What can hang from each mark
J_719: J_97
J_741: J_26 J_281
J_97: J_26 J_719
J_281: J_97 J_280
J_248: J_26 J_662
J_26: J_176 J_248 J_442
J_280: J_281
J_442: J_26

Every row comes from one small tree of marks. The marks that hang from a mark follow it in brackets, in the order of their numbers. Every link used is in the known rows. Which tree was each row made from?
Known rows
J_280(J_281): [ -3 -11  10   0 -15   7 -31  -8  14 -13  -2   6   2   4   8  26  -8 -18
   7   2   8   5]
J_26(J_442): [ -3  -2   2  -7   0  -3 -19  -2  19  -5  -4   1   0   2   0  29   4 -18
  18  -5   3   0]
J_248(J_26 J_662): [ -1   5  11 -17   1   8 -29  -3   6  -8  -8   1  -2  -1  -1  12 -17  -8
  27   3  12   4]
J_97(J_26): [ -8 -22   2   4  -2   0 -25 -13   7 -12  -6   2   0  -3   3  19   0 -21
   5  -8  -1   5]
J_719(J_97): [ -7 -18  10  -3  -4  -1 -17  -6  10  -6  -7   6   3   6   0  22  -6 -21
   6  -3  11   0]
J_248(J_662): [ -2  -5   9 -12   0   7 -30 -10   5  -5  -9   1   0   3   3  21 -10 -14
  18  -3   5   8]
J_719(J_97(J_26(J_176 J_248 J_442))): [ -2   8  -4  -1  13 -17   0  -7  14  -4  11  10   2 -11  -7  17  14 -24
  21   1  -3  -4]
J_442(J_26(J_176 J_248)): [ -4  13  -7  -3  -2  -2 -13 -15   4  -7  16  11   6   2   2  18  20 -13
  14   1  11  -1]
J_280(J_281(J_97)): [ -4 -12  17   0 -11   5 -23  -1  20 -10  -2   7   3   7   2  19  -3 -16
   0   3  13   7]
J_281(J_97(J_26 J_719) J_280): [-15 -37   2  11  -4 -13  -1  -9  10 -17  -6   4   4  13  -2   6 -10 -21
  -8  -9   0   5]
J_281(J_97(J_26(J_442) J_719) J_280): [-14 -24   1  10   3 -20   5  -4  21 -14  -7   2   4  10  -7   9  -4 -22
   3  -8  -5  -1]
J_442(J_26): [-11  -7   3   1  -8   2 -21 -16   9  -9  -5   3   5   9   1  19   7 -15
   6  -7   9  -5]
J_281(J_97(J_26)): [ -8 -23   9   2   1  -1 -16  -7  14  -9  -6   4   2   1  -2  12   4 -18
  -3  -6   5   6]
J_741(J_281(J_97 J_280)): [ -4 -29   8  -1 -14   8 -14   5   5 -16  -2   9   9  18  -7  16 -14 -14
  -1  -8  23   2]
J_97(J_26(J_442)): [ -6  -9   1   2   4  -8 -19  -8  17  -9  -7   0  -1  -6  -2  22   5 -22
  16  -8  -7  -2]
J_719(J_97(J_26)): [ -9 -24   8   5  -1  -5 -16 -12   8  -9  -9   4   2  -1  -3  14  -5 -25
   1  -6  -1  -3]
J_719(J_97(J_26(J_442))): [ -9 -12   6   3   6 -13 -10  -8  18  -6 -10   2   2  -3  -8  17   1 -26
  13  -6  -5  -8]
J_741(J_26 J_281(J_97 J_280)): [ -5 -35  17  -1  -8   2 -20   0  -2 -21  -9  -1   7  12 -13   7 -15 -18
  -8  -2  24   3]
J_280(J_281(J_97(J_26(J_176 J_248)))): [  0   2   5   4  -2  -3 -13  -8  15 -12  15  14   3  -8   1   9  13 -18
   5   9   6  10]
J_97(J_26(J_176 J_442) J_719): [ -4  -3  -4  11   8 -26 -12 -13  19  -9   6   8   1  -9  -2  22   4 -20
   9  -6 -10   5]
J_26(J_176 J_248 J_442): [  4  18  -9 -11   6  -7  -9  -2  16  -2  16  10   0  -5   1  28  17 -16
  27   2   6   4]
J_248(J_26(J_176 J_442) J_662): [  3  23   5 -19  12  -5 -25  -3  19  -2   4   7  -1  -8  -8  17  -7  -8
  38   8   8   0]
J_248(J_26(J_442) J_662): [  0  17   9 -19   7   0 -23   0  16  -5 -10  -2  -2  -3  -7  13 -12  -9
  39   4   7  -2]
J_248(J_26(J_176) J_662): [  2  12   7 -17   6   3 -31  -9   9  -5   5  10   1  -5  -2  15 -12  -7
  25   8  14   6]

Which tree is each row?
[ -7 -18   5   5   4 -11 -19 -16  11  -6   5  12   5  -5  -3  19   0 -24
   0  -1   1   0] | J_719(J_97(J_26(J_176)))
[ -6 -13  12  17  -4 -18 -15 -13  20 -15   7  14   5  -4   2  12  -2 -18
 -10   4   1  12] | J_280(J_281(J_97(J_26(J_176) J_719)))
[ -1  10 -10   6  10 -25   0 -10  12  -9  12   8  -1 -11  -1  17  12 -20
  19  -4  -9   7] | J_97(J_26(J_176 J_248 J_442) J_719)
[  4 -16  19  -1   2  -6 -30  -3   2 -15   4   8   6  -4 -13  14  -1 -14
  -8   1  24  12] | J_741(J_26(J_176) J_281(J_97))
[ -9 -19  16  16  -8 -13 -13  -9  17 -17  -6   5   3   1   2   7  -7 -19
  -8  -1  -1   9] | J_280(J_281(J_97(J_26 J_719)))
[ -4   3  -7   6   5 -20   4  -6   9 -12  -2  -1  -4  -7   0  13   9 -21
  21  -8  -9   5] | J_97(J_26(J_248 J_442) J_719)
[ -2  24  -2 -10   4   1 -17 -17  -1  -4  10  10   5   1  -2  13  12  -9
  25   3   9   2] | J_442(J_26(J_176 J_248(J_662)))
[  3  20   0 -19   7   1 -11   1   8  -2  -4  -1  -4  -1  -1  19   5 -13
  39   0   2   4] | J_26(J_248(J_662) J_442)
[  6  28  -3 -18  13  -5 -14  -4  11   0  10   8  -1  -6  -2  23  10 -12
  38   4   2   6] | J_26(J_176 J_248(J_662) J_442)
[-13 -29   3   3  -8  -8  -1  -3  13 -13  -4   6   5  21   1  14 -11 -17
  -3  -7  11   8] | J_281(J_97(J_719) J_280)
[ -5 -12  13   8  -3  -5 -26 -11  22 -12   8  14   5  -6   0  15   3 -19
  -4   6   4   8] | J_280(J_281(J_97(J_26(J_176))))
[ -3   1   0   1   4  -9  -8 -13  -6 -13  -5   0  -3  -5   3   5  -5 -17
  20  -5  -6  12] | J_97(J_26(J_248(J_662)) J_719)
[  1  14   1 -11   6  -8 -19  -2  24  -5   9   9   0  -7  -6  24   1 -12
  27   5  10  -2] | J_248(J_26(J_176 J_442))
[ -5  16   1 -10   0   7 -14 -12  -3  -6  -4   1   3   6   0   8   7 -11
  27  -1   7  -1] | J_442(J_26(J_248(J_662)))
[ -1   4  14  -4  -1   5 -15  -5   6 -12  -4   3   1  -4  -1  -1   1 -15
  17   7   1  10] | J_280(J_281(J_97(J_26(J_248(J_662)))))
[ -2  13  -2  -1  10 -17  -1  -7   5  -9  -7  -3  -5  -7  -2   7   1 -18
  32  -5 -13   7] | J_97(J_26(J_248(J_662) J_442) J_719)
[ -2  11   4  -9  13  -9  -2  -5   6  -3  -9  -1  -2  -7  -9   5   3 -22
  33  -1  -6  -5] | J_719(J_97(J_26(J_248(J_662) J_442)))
[-12 -24  -5   7  -3 -11  12  -5   4 -17   1   4   3  10  -1   0  -1 -20
   1  -6   2   8] | J_281(J_97(J_26(J_248) J_719) J_280)
[ -6  -5   3   3  11 -18 -13 -12  21  -4   4  11   3  -7  -8  22   6 -25
  11  -2  -5  -6] | J_719(J_97(J_26(J_176 J_442)))
[ -1 -29  13  -1  -4  -4 -24  -4   1 -19   5   8  10   7 -14  11 -10 -16
 -10   2  25   5] | J_741(J_26(J_176) J_281(J_97 J_280))
[ -4   2   1   5   8 -21  12   1  16  -9  -2   1  -3  -4  -5   6  14 -18
  13  -6  -4   7] | J_281(J_97(J_26(J_248 J_442) J_719))
[-10 -17  -2   1   9 -13  -7  -7  26  -8   8  11   7   5  -9  17   5 -21
   6  -2   0  -2] | J_281(J_97(J_26(J_176 J_442)) J_280)
[-14 -36   4   3  -3   0 -10  -8  12 -13  -4   4   5  11  -3  10  -4 -22
  -4  -6   5   2] | J_281(J_97(J_26) J_280)
[ -8 -19  16   8  -7   0 -24  -8  18 -14  -5   5   3   0   1  11  -2 -19
  -3   2   3   6] | J_280(J_281(J_97(J_26)))
[ -3  -3  -9   8   3 -17  -5 -15   1 -12  13  10   0  -9   5  14   7 -20
   8  -3  -3  13] | J_97(J_26(J_176 J_248) J_719)
[ -3  -6   8   4  -6   2  -9  -3  11 -14   2   5   1  -4   1   5   7 -19
   6   4   4   8] | J_280(J_281(J_97(J_26(J_248))))
[ -7  -8  14  15  -2 -21  -7  -4  27 -15  -6   3   2  -1  -4  10  -1 -20
   3  -1  -6   3] | J_280(J_281(J_97(J_26(J_442) J_719)))
[ -9 -10  -5  -4   5  -6   8   2  16 -10   1   2   2   6  -7   8  10 -21
  18  -3   1  -3] | J_281(J_97(J_26(J_248 J_442)) J_280)
[ -6 -14  16   8 -12  -8 -13  -3  19 -14  -3   8   2   9   4  15  -8 -15
  -4   1  10  11] | J_280(J_281(J_97(J_719)))
[ -1   5   3  -7  12  -7 -10 -13  -1  -4   7  10   2  -9  -4   7   2 -20
  20   4  -1   4] | J_719(J_97(J_26(J_176 J_248(J_662))))
